Every row comes from one small tree of marks. The marks that hang from a mark follow it in brackets, in the order of their numbers. Every link used is in the known rows. Which tree was each row made from?
Known rows
K786(K165 K672(K235 K622)): [-2.41  0.08  1.69  0.25 -1.68 -1.32  0.31  3.56 -1.64  0.31  0.90 -0.92
  0.36 -1.01 -1.94 -1.68  2.75  2.13 -1.05  0.10  2.32  1.05  1.72 -2.51]
K628(K345 K622): [-5.90  0.19  0.88 -1.06 -1.77 -0.06  0.48  0.12 -0.88 -2.28  0.92  1.27
  1.38 -0.99  1.09 -1.92 -3.50  0.36 -1.24  1.80 -2.33  0.10  1.61 -2.06]
K672(K235 K622 K786): [-2.73  0.01 -0.07 -1.84 -2.56 -1.63  0.78  0.63 -1.12  0.53  0.39  0.13
 -0.06 -1.78 -3.22 -3.03  2.46  1.31 -2.61  0.73  2.26 -0.39  1.97 -4.74]
K235(K672(K622(K628(K345)) K786(K165))): [-3.91 -0.95 -1.63 -2.24 -2.10 -1.23  0.57  2.12 -0.72 -0.40  0.76  1.85
  0.85 -1.14 -2.12 -2.25 -1.57  0.75 -1.81  1.88  0.20  1.91  1.78 -1.63]
K628(K165 K345 K622): [-3.80 -0.27  0.78 -0.91 -2.66 -0.15  1.50  1.16 -1.07 -1.98  1.04 -2.92
  1.72 -1.03  1.27 -1.57 -2.10  0.09 -1.68  0.73 -1.73  0.97  1.07 -1.41]
K345(K628(K622(K672))): [-2.07  0.66 -0.15  2.05 -1.46  0.20  0.19 -2.08 -1.71 -1.86  0.72 -1.25
  0.74 -0.74  1.30 -2.41 -2.89  1.41 -1.76  0.66 -1.02  0.35  1.21 -2.57]
K628(K165(K786(K672(K235))) K345 K622): [-4.92 -0.42  1.05  1.02 -3.70  0.45  1.37  1.60 -1.41 -0.90  1.11 -2.17
  2.56 -0.97 -0.27 -4.01 -0.16  0.41 -0.20  0.90  1.14  1.11  1.30 -3.26]
K165(K786): [ 0.37 -0.36  0.58 -0.09 -4.11 -0.54  1.69 -1.80 -1.65  0.03  0.74 -0.57
  1.03 -0.89 -0.72 -2.05  0.01  0.74 -1.77  0.69  0.58  0.06  1.73 -3.08]
K775(K672(K786)): [ 2.66 -0.12 -2.02 -0.75 -3.36 -0.91  1.79 -2.11 -0.96  0.70  0.64  2.06
  0.24 -1.03 -1.67 -2.19  0.08  0.66 -2.14  0.26  1.60  0.53  1.36 -1.91]
K165(K786(K672(K235 K622(K628)))): [-4.04 -0.34  0.12  1.55 -3.16 -0.15  0.84  0.82 -2.21  0.24  0.69  0.23
  1.11 -1.08 -3.14 -4.45  1.26  1.38 -0.92  1.39  3.08  0.48  1.86 -4.17]
K345(K628(K165(K786) K622)): [ 1.22  0.00  0.06  1.39 -3.81  0.12  0.33 -2.21 -2.51 -1.24  0.88 -5.07
  1.22 -1.11  0.81 -2.62 -1.49  0.77 -2.14  0.39  0.08  1.13  0.99 -2.78]
K165(K786(K672(K622(K628)))): [-1.76 -0.75 -0.46  0.76 -3.88  0.11  1.06  1.00 -1.99 -0.17  0.59  0.91
  1.07 -0.92 -2.67 -3.84  0.82  1.28 -1.02  1.62  1.92  0.85  1.85 -3.02]
K165(K786(K672(K235 K622(K628(K345))))): [-6.44 -0.22 -0.03  0.78 -2.65  0.06  0.98  0.60 -1.89 -0.40  0.88  1.10
  1.40 -0.98 -2.88 -4.90  0.42  1.39 -0.71  2.01  3.00  0.35  1.94 -3.99]
K628(K165(K786) K345 K622(K672(K235))): [-6.93 -0.29  0.90  1.16 -2.42  0.61  2.24  0.82 -1.30 -1.44  1.19 -2.75
  2.77 -0.82  0.23 -4.30  0.15  0.70 -0.75 -0.01  0.55  0.88  1.10 -4.15]
K235(K672(K622)): [-3.10 -0.44  0.09 -1.68 -1.84 -1.23  1.10  1.07  0.56  0.56  0.58  1.41
  0.36 -1.11 -2.69  0.60 -1.14  0.15 -1.30  0.96  0.14  0.81  1.75 -1.54]
K622(K672): [-2.17  0.09  0.12  1.15 -1.64 -0.51  2.72 -0.20 -0.67 -0.58  0.69  0.12
  0.64 -0.36  0.19 -1.28 -0.21  1.29 -1.67 -0.10 -0.31 -0.05  1.41 -1.97]
K622(K628(K165 K345) K672(K235)): [-8.64  0.05 -0.70  2.45  0.08 -0.22  2.59  0.58 -2.19 -1.73  1.22 -3.57
  1.54 -0.52 -0.07 -4.19 -2.09  1.35 -2.32  0.57  1.07  0.68  0.88 -2.43]
K628(K165 K345 K622(K672(K235 K786))): [-5.80 -0.19  0.03  0.60 -2.30 -0.10  2.19  1.48 -0.90 -1.40  0.94 -2.05
  2.16 -0.89  0.58 -4.01 -0.36  0.69 -1.30  0.07 -0.15  0.71  1.12 -3.21]
K663(K628(K165(K786(K672(K622))) K345)): [-3.59 -0.91  1.31 -1.08 -2.87  0.05  2.14  1.34  0.00 -1.31  0.89 -3.36
  1.48 -1.31 -1.26 -3.88  0.24  1.18 -0.48  1.00  0.19  0.24  1.69 -2.09]
K672(K786): [ 2.45 -0.31 -0.82 -1.04 -4.12 -1.34  1.72 -0.82 -1.13  0.17  0.39  0.47
  0.27 -1.08 -0.55 -1.91 -0.05  0.71 -2.51  0.99 -0.03 -0.15  1.77 -2.11]
K786(K672): [ 0.24  0.01  0.40  1.40 -3.12 -0.59  1.56  0.78 -0.77  0.18  0.60  0.95
  0.47 -0.46 -0.75 -1.21 -0.24  1.02 -0.63  1.20  1.07  0.11  1.70 -0.80]
K775(K628 K672): [ 0.47 -0.02 -1.38 -0.61 -1.24 -0.15  2.46 -1.88 -1.81 -0.15  0.55  0.80
 -0.06 -1.28 -1.48 -0.88 -1.56  0.73 -1.85  0.83 -0.39  1.10  1.14 -2.21]
K663(K628(K165(K786(K672)) K345)): [-2.44 -0.78  1.43 -0.12 -3.26 -0.10  2.24  0.40 -0.02 -1.14  0.99 -3.65
  1.65 -1.05 -0.32 -3.66 -0.58  1.10 -0.33  1.03 -0.10  0.08  1.61 -1.80]
K775(K628(K622) K672): [-0.51 -0.17 -0.90 -0.40 -1.39  0.37  1.41 -0.73 -1.97 -0.75  0.41  1.42
  0.46 -1.48 -0.96 -1.50 -2.24  0.61 -1.40  0.77 -1.75  1.52  1.09 -2.65]

Which tree is each row?
[ 1.50 -0.71 -0.44 -1.03 -3.50 -1.80  1.18  0.86  0.06  0.97  0.68  0.94
  0.75 -0.86 -0.74 -0.21 -0.81  0.46 -1.46  0.60  0.09  1.25  1.71 -1.04] | K235(K672(K786(K165)))
[-0.97 -0.51  0.21  0.18 -4.23 -0.08  1.47  0.79 -1.26  0.31  0.58  1.13
  1.01 -0.91 -2.65 -3.04  2.19  1.16 -0.63  1.25  2.12  0.57  1.96 -3.14] | K165(K786(K672(K622)))
[-1.26 -0.75 -1.02 -2.05 -3.26 -1.39  1.18  1.18  0.69  0.95  0.34  2.37
  0.37 -1.25 -3.05 -0.80 -0.08  0.20 -1.44  1.13  0.59  0.86  1.92 -2.06] | K235(K672(K622 K786))
[-5.13 -0.65  1.77  0.18 -1.47  0.23  1.92  1.55  0.19 -2.49  0.86 -3.57
  1.86 -1.06  1.28 -3.32 -1.96  1.13 -0.73  0.12 -2.92  0.24  1.37 -2.11] | K663(K628(K165 K345 K622(K672)))
[-3.73 -1.03 -2.06 -1.79 -2.66 -1.03  1.39  1.75 -0.22 -0.12  0.60  0.67
  0.92 -1.23 -2.78 -2.24 -1.74  0.22 -1.82  1.79  0.59  1.63  1.56 -1.47] | K235(K672(K622(K628(K165 K345)) K786))
[-0.17 -0.86 -0.63 -2.45 -3.03 -1.66  0.76  2.28  0.05  0.78  0.53  1.37
  0.49 -1.20 -2.35 -0.58  0.58  0.64 -1.62  0.61  0.36  1.60  1.85 -1.88] | K235(K672(K622 K786(K165)))
[-5.64 -0.14  0.28 -0.05 -0.82 -1.17  0.73  1.37 -2.68 -0.71  0.77 -4.45
  0.29 -1.63 -2.73 -2.68  0.31  1.28 -3.32  0.30  1.66  0.69  1.29 -3.50] | K672(K235 K622(K628(K165)))
[-2.88 -0.88 -2.30 -2.49 -2.82 -0.81  1.46  1.55 -2.09 -1.40  0.54 -1.12
  0.52 -1.45 -2.03 -4.12 -0.17  0.96 -3.24  1.86  0.48  1.20  1.50 -2.24] | K672(K622(K628(K165 K345)) K786)
[-3.20 -0.59 -0.06 -0.93 -3.68 -0.03  2.54  1.01 -1.11 -0.52  1.10 -2.04
  1.68 -0.76 -1.43 -3.09  1.40  0.58 -0.80  1.22  2.11  1.08  1.35 -1.90] | K628(K165(K786(K672(K622))) K345)
[-2.51 -0.58 -1.23  2.65 -1.59 -0.16  3.00  1.17 -2.42 -1.46  0.76 -3.92
  1.16 -0.42  0.18 -2.88 -1.57  1.24 -2.75 -0.09 -0.32  1.32  0.85 -1.01] | K622(K628(K165) K672)
[-2.95 -0.52  2.07  0.98 -1.53  0.03  1.01  1.16  0.14 -1.94  0.45 -1.41
  1.20 -1.15  0.71 -2.89 -1.96  1.52 -0.80  0.14 -3.25 -0.28  1.75 -2.62] | K663(K628(K622(K672)))
[-3.59 -0.20  0.50  0.60 -3.48 -0.25  2.67  0.09 -1.14 -0.17  1.26 -2.82
  1.88 -0.71 -0.78 -3.20  0.67  0.57 -0.68  0.98  2.67  0.51  1.29 -2.39] | K628(K165(K786(K672(K235))) K345)
[-3.34 -0.90  1.95 -0.63 -3.07  0.24  1.12  0.65 -0.30 -2.14  0.90 -4.00
  2.04 -1.49  0.60 -3.86 -1.78  0.75 -0.77  0.67 -2.22  0.36  1.54 -2.82] | K663(K628(K165(K786) K345 K622))
[-0.09  0.04 -0.30  2.35 -3.24  0.51  1.02 -1.72 -2.23 -1.41  0.84 -4.79
  1.54 -0.82  0.83 -3.27 -0.67  1.17 -1.74 -0.08  0.21  1.25  0.92 -2.96] | K345(K628(K165(K786) K622(K672)))
[-2.83  0.18 -0.30  1.52 -1.92 -0.97  2.40 -0.54 -0.80  0.17  0.56  0.24
  0.72 -0.69 -0.93 -3.24  1.21  1.50 -1.78 -0.16  1.63 -0.59  1.63 -3.82] | K622(K672(K235 K786))
[-2.88 -0.45 -1.58  2.81 -2.02 -0.67  2.58  1.02 -2.52 -0.59  0.65 -3.64
  1.21 -0.77 -0.98 -4.89  0.09  1.47 -2.88 -0.15  1.53  0.82  1.06 -3.03] | K622(K628(K165) K672(K235 K786))
[-3.26 -0.41  0.24 -1.37 -1.75  0.17  2.26  0.97 -2.04 -2.07  0.63 -2.53
  1.12 -1.40  0.80 -1.46 -2.72  0.34 -1.67  1.47 -2.95  1.32  1.06 -2.23] | K775(K628(K165 K345 K622))
[ 0.89  0.08 -0.98  1.88 -2.97  0.03  1.11 -1.28 -1.92 -1.38  0.66 -4.15
  1.03 -0.86  1.15 -3.16 -0.98  1.16 -2.20 -0.04 -0.26  1.05  0.91 -2.33] | K345(K628(K165 K622(K672(K786))))
[-4.82  0.11 -0.49 -0.26 -0.51  0.25  1.99 -0.40 -2.04 -0.82  0.96 -1.59
  1.21 -1.62 -1.05 -2.60 -1.77  0.50 -1.36  0.58  0.07  1.52  0.74 -3.51] | K775(K628(K165 K345 K622) K672(K235))
[-5.46 -0.30  0.33  0.31 -1.87  0.40  2.31  1.74 -0.86 -2.09  1.01 -2.36
  2.10 -0.61  1.44 -2.41 -1.51  0.49 -1.15  0.16 -1.51  1.12  0.95 -1.70] | K628(K165 K345 K622(K672))
[ 2.46  0.20 -0.45  2.00 -3.90 -0.15  1.40 -2.58 -2.07 -0.32  0.93 -4.98
  0.78 -0.73 -0.12 -2.49 -0.29  1.07 -1.77  0.68  2.11  0.92  1.11 -1.87] | K345(K628(K165(K786(K672))))
[-4.03 -0.34 -1.03  0.12 -1.62 -0.46  1.87 -0.04 -2.49 -2.02  1.09 -3.72
  1.08 -0.82  0.45 -2.52 -3.68  0.53 -2.94  1.55 -0.61  0.97  0.95 -0.69] | K622(K628(K165 K345))
[-1.54 -1.17 -2.00 -1.18 -3.16 -1.15  1.17  1.95 -0.58  0.43  0.39 -0.20
  0.67 -1.29 -3.18 -1.86 -0.87  0.19 -2.14  1.10  0.68  1.75  1.59 -1.52] | K235(K672(K622(K628(K165)) K786))
[ 1.07  0.36  0.16  1.34 -2.80 -0.24  0.11 -1.67 -2.18 -1.48  0.83 -5.20
  0.73 -1.11  1.17 -1.57 -2.26  0.75 -2.45  0.27 -0.75  1.04  0.89 -1.80] | K345(K628(K165 K622))
[-3.01 -0.41 -0.54 -1.41 -1.81 -1.73 -0.22  2.20 -2.99 -0.55  0.64 -1.66
  0.22 -1.77 -2.58 -4.28  1.47  2.01 -3.42  0.73  1.80  1.05  1.74 -4.25] | K672(K235 K622(K628) K786(K165))
[-6.08 -0.61 -1.60  1.90 -1.83  0.44  3.08  0.16 -2.46 -1.99  1.14 -2.62
  2.01 -0.37  0.21 -4.82 -1.86  1.03 -1.94  1.03  0.48  1.32  0.98 -2.08] | K622(K628(K165(K786) K345) K672)
[-2.60 -0.75  1.50 -1.15 -2.87 -0.33  2.25 -0.56 -0.16 -1.39  1.05 -4.44
  1.55 -1.24  0.08 -3.24 -0.97  0.86 -1.22  0.69 -0.93 -0.13  1.59 -2.20] | K663(K628(K165(K786) K345))
[-0.36 -0.87 -0.79  1.19 -3.54 -0.40  1.77 -0.06 -3.06 -1.01  0.84 -4.79
  1.17 -0.91 -0.41 -3.03 -1.54  0.64 -3.00  0.69  0.18  1.38  1.09 -1.81] | K622(K628(K165(K786)))
[-3.60 -0.64  2.05 -0.96 -2.07 -0.15  1.17  1.12 -0.02 -2.35  0.87 -4.12
  1.56 -1.43  1.04 -2.73 -2.69  0.74 -1.15  0.64 -3.01  0.13  1.46 -1.72] | K663(K628(K165 K345 K622))
[-0.38  0.30 -0.24  2.24 -2.20  0.14  1.05 -1.27 -2.07 -1.68  0.80 -4.85
  1.02 -0.82  1.34 -2.18 -1.67  1.18 -2.12 -0.18 -0.55  1.05  0.79 -2.00] | K345(K628(K165 K622(K672)))
[ 2.08  0.24 -0.31  1.06 -3.62 -0.46  1.34 -3.46 -2.40 -0.66  1.00 -5.79
  0.68 -0.94  0.25 -1.98 -0.70  0.96 -2.53  0.38  1.35  0.78  1.01 -2.17] | K345(K628(K165(K786)))
[-4.27 -0.55 -0.65  0.25 -3.35  0.27  1.33  0.85 -1.87 -0.68  0.79  1.64
  1.34 -0.86 -2.38 -4.39  0.15  1.22 -0.74  2.33  1.94  0.78  1.87 -2.92] | K165(K786(K672(K622(K628(K345)))))
[-2.88 -0.26  0.84  0.82 -3.52 -0.36  1.20  0.60 -1.34  0.64  0.70  0.51
  1.02 -1.11 -3.15 -3.48  2.47  1.34 -0.62  0.92  3.26  0.17  1.97 -4.37] | K165(K786(K672(K235 K622)))
